Every row comes from one small tree of marks. The marks that hang from a mark follow it in brackets, in alphabetical order. Every link used is in the known rows. Which tree was each row made from?
In the rows, 100 means zero.
Known rows
goka[lede nemonu[dokulot]]: [121 93 101 103 90 100 83 108 84 84 93 93 89 99 85 108 94 94 119 105 123 100 77 132 121 89 88 104 112 98 86 112 94 108 105 103 120 100 97 114 89 84 106 123 87 83 94 88]
tuzur[fole]: [110 104 105 85 86 106 87 102 108 101 98 114 94 110 83 121 113 73 116 111 125 95 82 122 108 95 91 96 116 92 93 96 107 96 100 90 113 110 85 109 83 74 105 113 84 77 88 90]
pebu[nemonu[dokulot]]: [117 92 102 99 78 100 76 109 93 95 85 96 87 95 97 110 107 103 117 117 116 101 83 137 112 94 93 106 109 95 96 116 85 88 101 93 115 111 91 112 88 86 103 122 83 79 97 100]
dokulot[lede murak nemonu[goka pebu]]: [118 83 87 54 79 84 78 70 99 105 89 127 117 105 80 102 80 96 137 146 119 101 80 142 101 69 79 84 82 109 93 116 88 99 105 109 112 91 105 99 75 80 117 126 88 64 116 98]
goka[nemonu[dokulot pebu]]: [114 90 93 92 80 88 75 107 92 90 92 92 96 103 82 104 92 93 133 113 122 105 82 138 125 90 86 103 102 95 92 106 91 101 101 95 102 101 95 112 90 82 104 131 85 75 96 96]
pebu[nemonu[dokulot[murak] goka[lede]]]: [122 86 92 104 64 95 74 88 86 95 76 96 103 102 102 102 89 99 116 131 112 97 77 148 119 77 81 104 97 105 95 128 82 97 105 106 122 106 102 109 83 92 113 129 93 77 108 98]
dokulot[lede murak[tuzur]]: [115 97 103 60 96 96 91 79 102 113 98 113 102 107 88 112 97 90 120 126 135 101 91 130 98 74 99 92 111 98 92 102 100 95 107 114 125 102 102 105 74 77 107 114 80 72 118 82]
dokulot[murak nemonu[goka[lede] pebu]]: [119 90 86 71 75 87 79 78 94 93 88 110 118 103 78 104 78 91 132 133 114 99 81 135 113 74 79 90 104 110 97 113 97 111 108 104 119 93 107 99 84 90 127 132 92 69 110 92]
goka[lede nemonu[dokulot[murak] pebu]]: [120 93 88 94 75 80 82 95 86 86 90 95 106 104 80 101 79 92 133 121 135 105 76 134 124 77 79 102 105 99 86 111 89 105 101 104 116 97 108 108 80 89 111 134 89 79 107 90]
fotu[fole]: [112 87 106 83 96 106 87 106 107 87 103 107 95 106 87 122 103 81 118 103 139 89 92 113 107 95 95 103 119 97 91 93 105 93 104 89 110 111 85 101 102 88 103 104 87 86 93 98]
dokulot[lede murak[gepi]]: [123 96 111 55 98 97 84 80 104 108 104 122 108 102 83 107 101 96 124 129 132 102 86 134 94 84 93 97 100 95 78 111 95 90 105 115 119 101 112 105 70 79 112 120 83 68 128 87]
tuzur[fole[fotu]]: [113 106 111 83 94 108 90 99 111 99 96 119 100 113 86 122 114 62 119 117 144 94 77 109 103 90 86 102 116 89 91 94 107 96 89 99 107 114 85 108 75 73 101 101 87 75 86 99]
nemonu[dokulot[lede] goka pebu]: [121 82 94 70 73 92 68 88 99 108 88 103 98 111 92 104 95 94 123 138 105 103 81 159 108 83 81 97 78 107 94 110 82 89 112 105 98 96 88 112 84 81 105 136 84 66 103 101]
goka[lede nemonu]: [115 97 98 96 95 100 93 109 87 86 100 100 85 101 82 115 100 92 116 102 122 97 76 124 121 97 94 100 125 97 86 106 106 113 105 105 128 103 102 107 92 82 112 117 89 78 94 89]
murak[gepi goka rukit]: [124 97 121 64 96 112 75 109 116 99 106 87 104 93 89 107 128 99 136 117 110 110 100 133 110 102 111 103 127 90 74 106 121 90 101 110 105 107 107 114 80 82 114 131 84 61 124 93]
nemonu[dokulot goka pebu]: [119 87 94 85 65 93 64 94 99 99 87 91 102 108 90 104 94 90 125 126 100 102 91 154 119 87 83 102 93 105 102 107 91 99 109 93 96 101 85 111 94 87 108 138 87 71 97 99]
nemonu[dokulot[lede] goka]: [125 81 104 76 81 102 71 87 95 106 87 108 93 108 95 108 98 95 116 129 105 97 83 154 108 81 85 96 82 105 93 118 83 91 111 108 107 99 85 114 84 81 101 124 84 74 104 96]
dokulot[murak]: [112 100 99 80 85 96 91 83 99 94 100 112 110 101 85 111 97 90 121 116 131 94 95 123 106 85 91 97 120 95 94 106 101 97 106 96 122 106 96 103 89 88 114 114 86 80 112 89]
fole[fotu]: [117 104 112 83 97 107 91 96 104 90 98 111 100 104 90 120 112 81 117 115 140 95 89 115 105 93 91 105 123 92 93 99 105 100 97 104 111 110 87 107 86 85 107 106 85 76 98 98]
goka[lede nemonu[dokulot pebu]]: [119 92 92 95 81 90 80 109 86 87 93 88 92 102 81 105 90 92 127 112 123 107 73 138 127 90 85 105 107 99 87 105 93 107 104 100 112 98 99 111 87 85 107 135 87 75 94 92]
dokulot[murak[gepi rukit tuzur]]: [119 94 111 65 100 102 80 95 115 112 100 87 110 101 89 98 109 93 134 121 123 109 105 132 106 83 111 100 134 89 87 106 118 98 102 111 111 110 114 111 76 75 118 128 81 66 127 79]
pebu[nemonu]: [111 95 99 91 83 103 87 106 95 96 92 104 87 95 93 117 113 98 114 111 117 99 83 130 113 101 98 105 121 95 93 106 99 92 103 94 124 113 94 106 91 83 109 118 85 74 96 100]
dokulot[murak[gepi]]: [120 101 111 70 91 97 80 86 104 102 102 108 113 100 82 106 101 93 125 119 125 99 96 128 104 90 96 102 115 91 86 109 102 97 104 105 117 106 111 105 81 85 116 120 85 74 123 84]
goka[nemonu]: [111 94 99 95 92 100 90 107 94 89 99 104 89 101 82 113 100 95 121 99 121 96 85 123 121 98 95 100 120 94 89 106 105 108 102 102 119 105 95 108 95 79 109 114 88 79 95 92]
murak[rukit tuzur]: [113 92 104 75 97 109 87 107 109 104 99 82 90 102 94 108 118 92 125 112 115 104 101 130 110 90 113 98 141 94 95 98 119 99 105 99 112 110 91 112 88 73 111 123 80 72 105 86]
dokulot[nemonu]: [114 96 106 74 96 104 85 99 98 91 97 112 100 93 79 115 99 97 126 114 119 97 90 122 105 90 93 92 120 97 99 106 100 102 102 95 117 101 93 103 86 81 113 113 82 80 101 91]
dokulot[nemonu[pebu]]: [111 95 96 64 89 93 82 97 100 92 98 108 104 96 74 111 96 94 135 121 120 104 88 127 106 91 90 94 114 100 98 98 101 101 103 90 109 97 97 102 87 84 116 126 82 72 101 94]
dokulot[lede]: [119 94 104 67 97 101 91 91 98 101 103 118 90 102 88 117 111 94 114 119 124 98 82 133 100 92 94 95 107 98 87 104 97 90 109 105 121 103 89 106 83 79 106 115 81 72 105 92]

Write each row's tree
[120 91 89 80 71 96 77 94 95 97 94 94 98 110 87 110 100 85 115 120 100 99 82 145 120 94 88 101 110 109 94 100 104 108 114 100 114 101 95 105 97 92 118 135 92 66 96 95] -> nemonu[goka[lede] pebu]
[113 86 91 69 77 94 74 93 100 97 89 106 106 102 79 107 92 93 132 126 101 99 88 139 113 88 87 91 102 107 102 107 98 107 104 96 105 98 96 103 92 82 118 127 88 66 98 98] -> dokulot[nemonu[goka pebu]]
[119 102 100 58 85 90 84 87 97 87 99 105 121 93 72 110 90 93 143 135 133 108 84 124 108 80 87 93 113 101 88 103 103 103 99 106 121 91 115 100 73 95 120 132 86 68 123 91] -> dokulot[murak[goka[lede]] nemonu[pebu]]
[118 100 92 81 81 87 88 95 94 86 101 97 111 101 76 108 91 88 136 123 134 107 78 126 126 89 89 100 113 97 78 104 106 107 100 112 122 96 117 105 81 91 115 131 93 67 117 92] -> dokulot[murak[goka[lede nemonu[pebu]]]]
[116 98 109 68 91 103 85 94 114 100 99 83 111 100 92 104 112 93 139 126 126 108 106 126 109 82 111 94 136 92 89 102 121 94 97 112 114 106 102 111 79 80 112 125 82 68 128 86] -> dokulot[murak[goka rukit tuzur]]
[111 96 92 66 83 85 86 85 101 92 96 115 118 96 73 106 84 94 139 130 133 102 89 125 105 78 84 91 112 98 98 105 97 100 101 95 113 97 104 99 80 85 120 123 85 74 113 92] -> dokulot[murak nemonu[pebu]]
[117 96 94 81 72 84 77 84 99 94 93 100 115 103 84 103 86 89 132 130 131 105 92 137 111 78 82 101 101 97 97 105 88 92 107 91 107 100 96 107 85 91 110 132 83 78 112 93] -> nemonu[dokulot[murak] pebu]
[119 87 113 87 95 107 75 119 105 96 92 69 95 98 92 103 111 100 143 113 119 114 95 136 124 86 111 100 125 90 87 110 112 100 93 113 102 106 99 121 80 72 102 130 80 71 110 88] -> murak[goka[nemonu[dokulot]] rukit tuzur]
[121 87 102 84 85 100 80 101 91 103 87 109 84 98 99 113 108 105 116 129 124 104 73 145 103 88 90 102 93 98 87 118 79 79 102 105 120 106 92 113 76 80 99 122 79 74 103 101] -> pebu[nemonu[dokulot[lede]]]
[117 91 102 58 98 92 92 78 97 97 97 133 111 97 78 110 88 100 130 133 138 97 82 123 90 72 86 84 100 99 89 115 90 93 102 110 125 93 103 100 68 79 113 111 81 77 118 90] -> dokulot[lede murak nemonu]
[118 85 91 78 88 86 78 101 91 99 94 105 90 103 82 104 93 96 129 123 128 109 72 142 114 84 85 98 87 98 83 108 83 94 102 105 106 96 97 113 78 77 100 129 84 69 101 98] -> goka[nemonu[dokulot[lede] pebu]]
[121 90 96 68 85 91 77 90 97 103 95 106 94 105 87 109 99 93 126 131 123 108 81 146 104 85 85 99 91 101 88 103 84 83 109 98 104 97 89 111 79 81 103 133 78 71 104 96] -> nemonu[dokulot[lede] pebu]
[117 89 102 76 85 95 81 90 94 115 82 103 97 101 98 106 95 101 122 135 134 106 81 143 101 70 94 99 97 97 93 115 81 84 99 112 124 105 104 111 68 77 99 120 78 72 116 89] -> pebu[nemonu[dokulot[lede murak[tuzur]]]]
[115 91 90 93 76 79 80 94 94 88 91 101 110 102 80 98 79 93 137 122 134 104 83 133 122 78 80 99 99 94 92 112 88 100 98 100 106 100 102 109 83 85 108 130 88 77 109 93] -> goka[nemonu[dokulot[murak] pebu]]
[117 83 100 101 65 102 67 103 93 101 76 93 90 102 102 107 101 101 116 122 98 98 84 151 119 89 89 105 97 103 99 124 84 94 103 99 109 109 89 114 92 86 105 127 88 75 95 104] -> pebu[nemonu[dokulot goka]]
[123 89 93 86 69 94 66 95 91 96 87 88 98 108 91 106 94 87 120 126 102 102 82 154 120 86 82 104 99 109 97 107 91 103 114 98 104 98 92 112 91 92 112 141 88 71 96 95] -> nemonu[dokulot goka[lede] pebu]
[120 79 96 87 67 91 75 81 93 107 76 113 102 104 103 101 89 104 119 142 116 99 76 154 107 72 82 97 79 104 91 132 72 83 103 113 117 103 98 111 74 82 104 125 89 71 112 103] -> pebu[nemonu[dokulot[lede murak] goka]]
[111 99 92 78 78 84 84 94 102 90 100 100 113 100 76 105 90 90 143 121 134 106 86 127 123 89 90 97 110 93 84 103 105 103 96 107 113 100 112 106 83 87 110 127 91 66 117 95] -> dokulot[murak[goka[nemonu[pebu]]]]
[125 99 106 94 75 98 80 96 90 89 86 93 108 93 94 110 99 101 126 129 131 106 80 135 114 83 90 107 108 98 85 118 89 88 98 109 127 104 108 111 74 98 108 129 87 75 118 96] -> pebu[nemonu[dokulot[murak[goka[lede]]]]]
[123 96 98 88 80 93 74 110 91 84 96 83 97 99 80 109 97 92 134 118 122 111 76 139 127 94 89 105 107 98 82 103 97 104 100 105 108 96 105 115 82 90 107 138 88 69 102 94] -> murak[goka[lede nemonu[dokulot pebu]]]
[126 95 112 65 86 96 79 80 100 98 95 110 113 100 89 110 97 98 132 138 135 104 88 137 98 76 87 94 90 97 83 115 87 81 101 112 114 97 97 112 65 88 99 121 80 74 130 92] -> nemonu[dokulot[lede murak[goka]]]
[114 97 88 87 88 90 90 108 89 87 100 96 90 103 77 111 98 87 123 106 123 104 73 130 127 97 90 102 118 100 84 98 104 113 104 100 119 101 104 105 92 85 115 128 90 69 94 93] -> goka[lede nemonu[pebu]]
[117 89 94 98 74 105 79 102 89 98 84 98 85 102 98 114 107 96 106 115 100 97 74 143 120 98 93 104 112 107 93 115 97 104 107 105 129 108 98 107 94 88 116 125 93 69 94 100] -> pebu[nemonu[goka[lede]]]
[119 104 124 57 99 113 68 107 112 115 104 82 101 98 82 116 119 93 129 113 113 109 103 134 108 102 115 107 124 90 89 93 117 101 98 111 110 108 112 113 80 82 108 126 80 61 117 81] -> murak[gepi goka tuzur]
[122 93 104 73 88 92 85 78 95 100 93 118 108 103 90 107 90 96 123 134 135 99 85 136 99 71 82 94 91 98 88 116 81 83 106 107 116 98 93 109 73 86 102 119 79 79 119 90] -> nemonu[dokulot[lede murak]]
[125 107 122 59 103 115 71 107 104 111 106 80 98 98 82 118 120 90 122 112 114 111 94 136 110 101 115 110 129 94 84 93 117 106 104 115 119 104 116 112 78 86 112 129 80 60 116 77] -> murak[gepi goka[lede] tuzur]
[119 89 101 79 87 107 79 93 91 90 90 106 99 100 84 112 95 95 119 117 103 93 81 136 110 87 90 94 111 108 99 115 101 113 109 105 122 96 97 104 90 85 120 120 89 75 99 91] -> dokulot[nemonu[goka[lede]]]
[121 91 94 65 81 81 81 78 97 102 95 114 110 105 85 103 86 93 130 139 134 106 82 143 103 71 79 95 87 100 88 110 81 82 106 104 109 96 96 107 71 85 107 131 81 72 118 94] -> nemonu[dokulot[lede murak] pebu]
[121 92 110 60 101 99 80 94 109 95 99 107 119 91 80 96 100 103 144 127 125 106 95 126 99 79 98 92 124 91 83 119 108 97 97 108 112 102 115 105 73 77 123 123 84 71 128 89] -> dokulot[murak[gepi rukit] nemonu]
[123 86 97 101 89 93 90 101 89 80 91 88 103 98 90 94 90 96 134 117 132 104 82 132 123 73 88 98 120 95 79 124 99 101 100 111 118 100 103 114 79 82 113 127 89 83 115 90] -> goka[lede nemonu[dokulot[murak[rukit]]]]
[113 92 100 94 86 93 81 97 94 101 89 91 103 104 85 101 82 95 131 115 134 101 92 131 118 73 95 99 112 92 99 113 95 106 98 109 115 104 104 113 79 77 104 118 82 81 109 80] -> goka[nemonu[dokulot[murak[tuzur]]]]
[119 86 98 98 75 93 83 100 99 91 83 93 104 95 102 96 101 105 131 130 127 105 88 136 113 78 92 101 117 93 88 126 93 81 97 99 115 110 96 112 79 83 111 129 85 78 117 101] -> pebu[nemonu[dokulot[murak[rukit]]]]
[112 100 113 70 95 113 83 113 122 110 98 85 97 109 90 114 128 76 134 120 121 110 92 127 110 91 113 93 132 89 87 92 127 93 91 103 105 113 93 116 76 66 103 120 80 64 104 89] -> murak[goka rukit tuzur[fole]]
